In the rows, zero is written as 128.
Known rows, with every step that occurs
paner tozuv kekobu siru suzafe pufon: [115 161 106  70  96 175 106 118 141 171 159 137 133 120 126 108 174 100
 160 147 127  88]
suzafe tozuv paner: [ 97 135 139  80 130 189 115 107 107 169 180 138 157 130 183  91 123 108
 166 124 111 120]
pufon rabu siru suzafe tozuv kekobu: [120 164 149 101 128 194  89 104  87 162 155 124 166 110 158 102 164  87
 127 120 106  44]
kekobu siru suzafe: [111 172  84 102 121 156  86 135 119 166 188 131 146  75 115 118 141 101
 136 149 124  96]
pufon suzafe tozuv kekobu siru: [ 99 148 127  78  86 183  99 105  99 184 147 137 154 103 141  98 135  98
 140 139 112 107]
kekobu siru: [120 181  87 101 123 161  89 122 127 159 194 143 144  92 118 125 120  89
 138 148 108 123]
tozuv suzafe pufon rabu siru paner: [ 97 131 141  88 138 207  63 104 102 141 151 142 206  97 140 112 133  91
 136 122 114  79]
suzafe siru reto: [107 164 126  80 129 189  59 120 128 128 173 129 117 101 135 133 138  99
 158 137 112 112]
pufon rabu: [130 187 132 105 152 188  95 105 102 133 162 142 174 135 155 105 134  90
 142 117 100  86]
paner tozuv suzafe siru reto: [ 93 139 127  64 122 191  97  90 142 133 137 150 159 114 139 114 144  82
 166 142 120 120]
tozuv kekobu siru paner: [135 179 101  89 102 166 104 120 122 188 206 124 123 103 111 128 150 102
 139 148 105 101]
rabu pufon suzafe siru: [107 150 142 109 101 196 106 142 112 147 157 102 151 101 135 140 117 117
 123 134 109  99]
rabu pufon suzafe siru paner tozuv: [100 154 143 105  96 199 109 143 123 156 155  98 158 105 130 150 126 113
 132 141 111  89]
paner tozuv: [113 169 110  92 124 179 127 111 144 144 142 140 149 140 145 117 149  87
 170 138 113 115]
kekobu siru paner tozuv: [109 190  89  96 115 167  91 127 143 176 197 133 158  95 108 146 135  83
 152 159 113 103]
paner siru: [123 173 130 124 143 163  93 113 110 152 144 151 145 138 134 139 123  75
 138 125 110  92]
suzafe pufon rabu siru kekobu: [119 162 129  99 123 210  44 129 107 146 147 136 173 111 151 116 150 102
 145 112 117  50]
tozuv kekobu siru: [139 172 101  85 103 163 107 112 119 177 196 134 115 106 119 113 146 102
 136 144 105 113]
tozuv kekobu siru suzafe pufon rabu: [131 168 109  79 103 171  83 123 108 178 189 131 130  99 120 102 166 112
 133 138 120  74]
siru kekobu: [138 171  86 105 111 177 101 120 128 159 143 138 141 107 153 123 142 114
 161 121 113 102]
tozuv paner siru suzafe pufon rabu: [109 145 137 116 149 180  61 121  97 171 185 133 163 113 140 120 124 109
 145 119 125  67]
siru paner tozuv suzafe pufon: [ 95 160 119  90 127 194 102 123 139 161 159 126 186 119 130 139 149  92
 168 141 117  89]
rabu siru reto: [116 158 121 111 113 192  69 108 120 157 167 123 129 101 144 149 161  81
 145 134  98  93]
paner tozuv kekobu siru: [124 170 105  74  99 171 122 104 144 169 164 141 128 128 127 113 161  89
 159 149 114 110]

Rows
[ 91 147 131  90 104 188 103 110 100 166 131 136 169 112 153 101 127  97
 148 131 111 111]
pufon suzafe tozuv
[117 150 129 122 149 172  85 111 108 170 193 137 148 121 139 132 105  98
 148 125 110 106]
tozuv paner siru
[ 98 172  94  85 113 176  76 125 141 173 190 140 174  88 108 139 134  85
 150 156 119  98]
kekobu siru paner tozuv suzafe pufon
[112 153 135 116 100 192 118 137 112 152 155 107 159 116 143 138 125 118
 127 130 106 103]
rabu pufon suzafe
[103 136 148 103  87 195 107 127 105 176 148 120 164 118 162 134 123 119
 132 124 115  87]
rabu pufon suzafe tozuv paner siru kekobu
[103 177  93  90 117 168  90 117 140 173 193 139 170  88 107 141 131  81
 148 159 114 107]
kekobu siru paner tozuv suzafe
[105 126 132  83 128 206  60  99 103 140 137 151 198  93 147 103 134  96
 137 116 118  81]
tozuv suzafe pufon rabu siru kekobu
[114 162 137 101 133 209  50 130 105 141 153 134 175 117 148 114 147  96
 141 115 113  55]
suzafe pufon rabu siru
[103 149 108 103 131 182  80 155 110 149 150 116 156 100 141 105 167 127
 153 124 137  63]
siru suzafe pufon
[106 157 113 100 102 188  70 123 110 157 133 122 147  72 119 124 117 104
 141 136 115  99]
pufon suzafe siru kekobu
[ 97 126 140  77 133 209  51  94 104 133 147 154 194 102 148 106 141  92
 140 119 116  87]
tozuv suzafe pufon rabu siru reto
[101 174 127  93 134 189  91 136 136 147 171 109 142  97 118 143 129  91
 158 148 113  93]
suzafe siru paner tozuv
[106 140 129 118 144 176  68 127 103 174 186 129 153 109 137 125 124 112
 149 123 126  79]
tozuv paner siru suzafe pufon
[129 162 101  81  99 167  90 128 115 181 189 127 120  95 117 106 165 116
 137 142 122  85]
tozuv kekobu siru suzafe pufon
[ 93 136 133  94  99 188  84 104  97 186 138 142 169 105 153 109 118 101
 150 127 118  98]
pufon suzafe tozuv paner siru kekobu
[127 183 143 107 128 198  89 103 106 164 167 121 171 118 139 130 158  75
 135 129  96  50]
pufon rabu siru paner tozuv kekobu
[135 178 129 114 128 195  76 102 100 153 151 133 168 105 153 122 145  83
 132 117  99  57]
pufon rabu siru kekobu
[112 157 149 108 138 197  80 106  87 162 166 123 177 104 161 105 150  90
 131 119 107  49]
pufon rabu siru suzafe tozuv paner
[ 96 152 127  81  86 184  97 110 101 191 154 131 160 101 136 109 137  98
 142 142 112 100]
pufon suzafe tozuv kekobu siru paner
[ 98 122 125  83 137 196  80 108 111 132 146 149 188 103 142 100 125 103
 145 122 119 113]
tozuv suzafe pufon
[ 97 141 129  70 128 198  97  96 133 135 129 157 188 130 147 100 147  86
 162 130 122  98]
paner tozuv suzafe pufon rabu
[114 191  88 106 122 165  85 133 131 174 208 129 156  88 108 146 125  89
 143 155 108 105]
kekobu siru paner
[115 171 144 108 138 201  84  96 105 153 158 129 193 109 141 129 146  70
 133 128  98  57]
pufon rabu siru paner tozuv suzafe
[101 143 147 100  93 197 124 132 108 159 148 114 164 124 162 126 128 117
 132 128 109 101]
rabu pufon suzafe tozuv
[112 150 135 107  92 196 101 141 115 153 149 104 149  96 138 142 121 122
 127 132 112  92]
rabu pufon suzafe siru kekobu
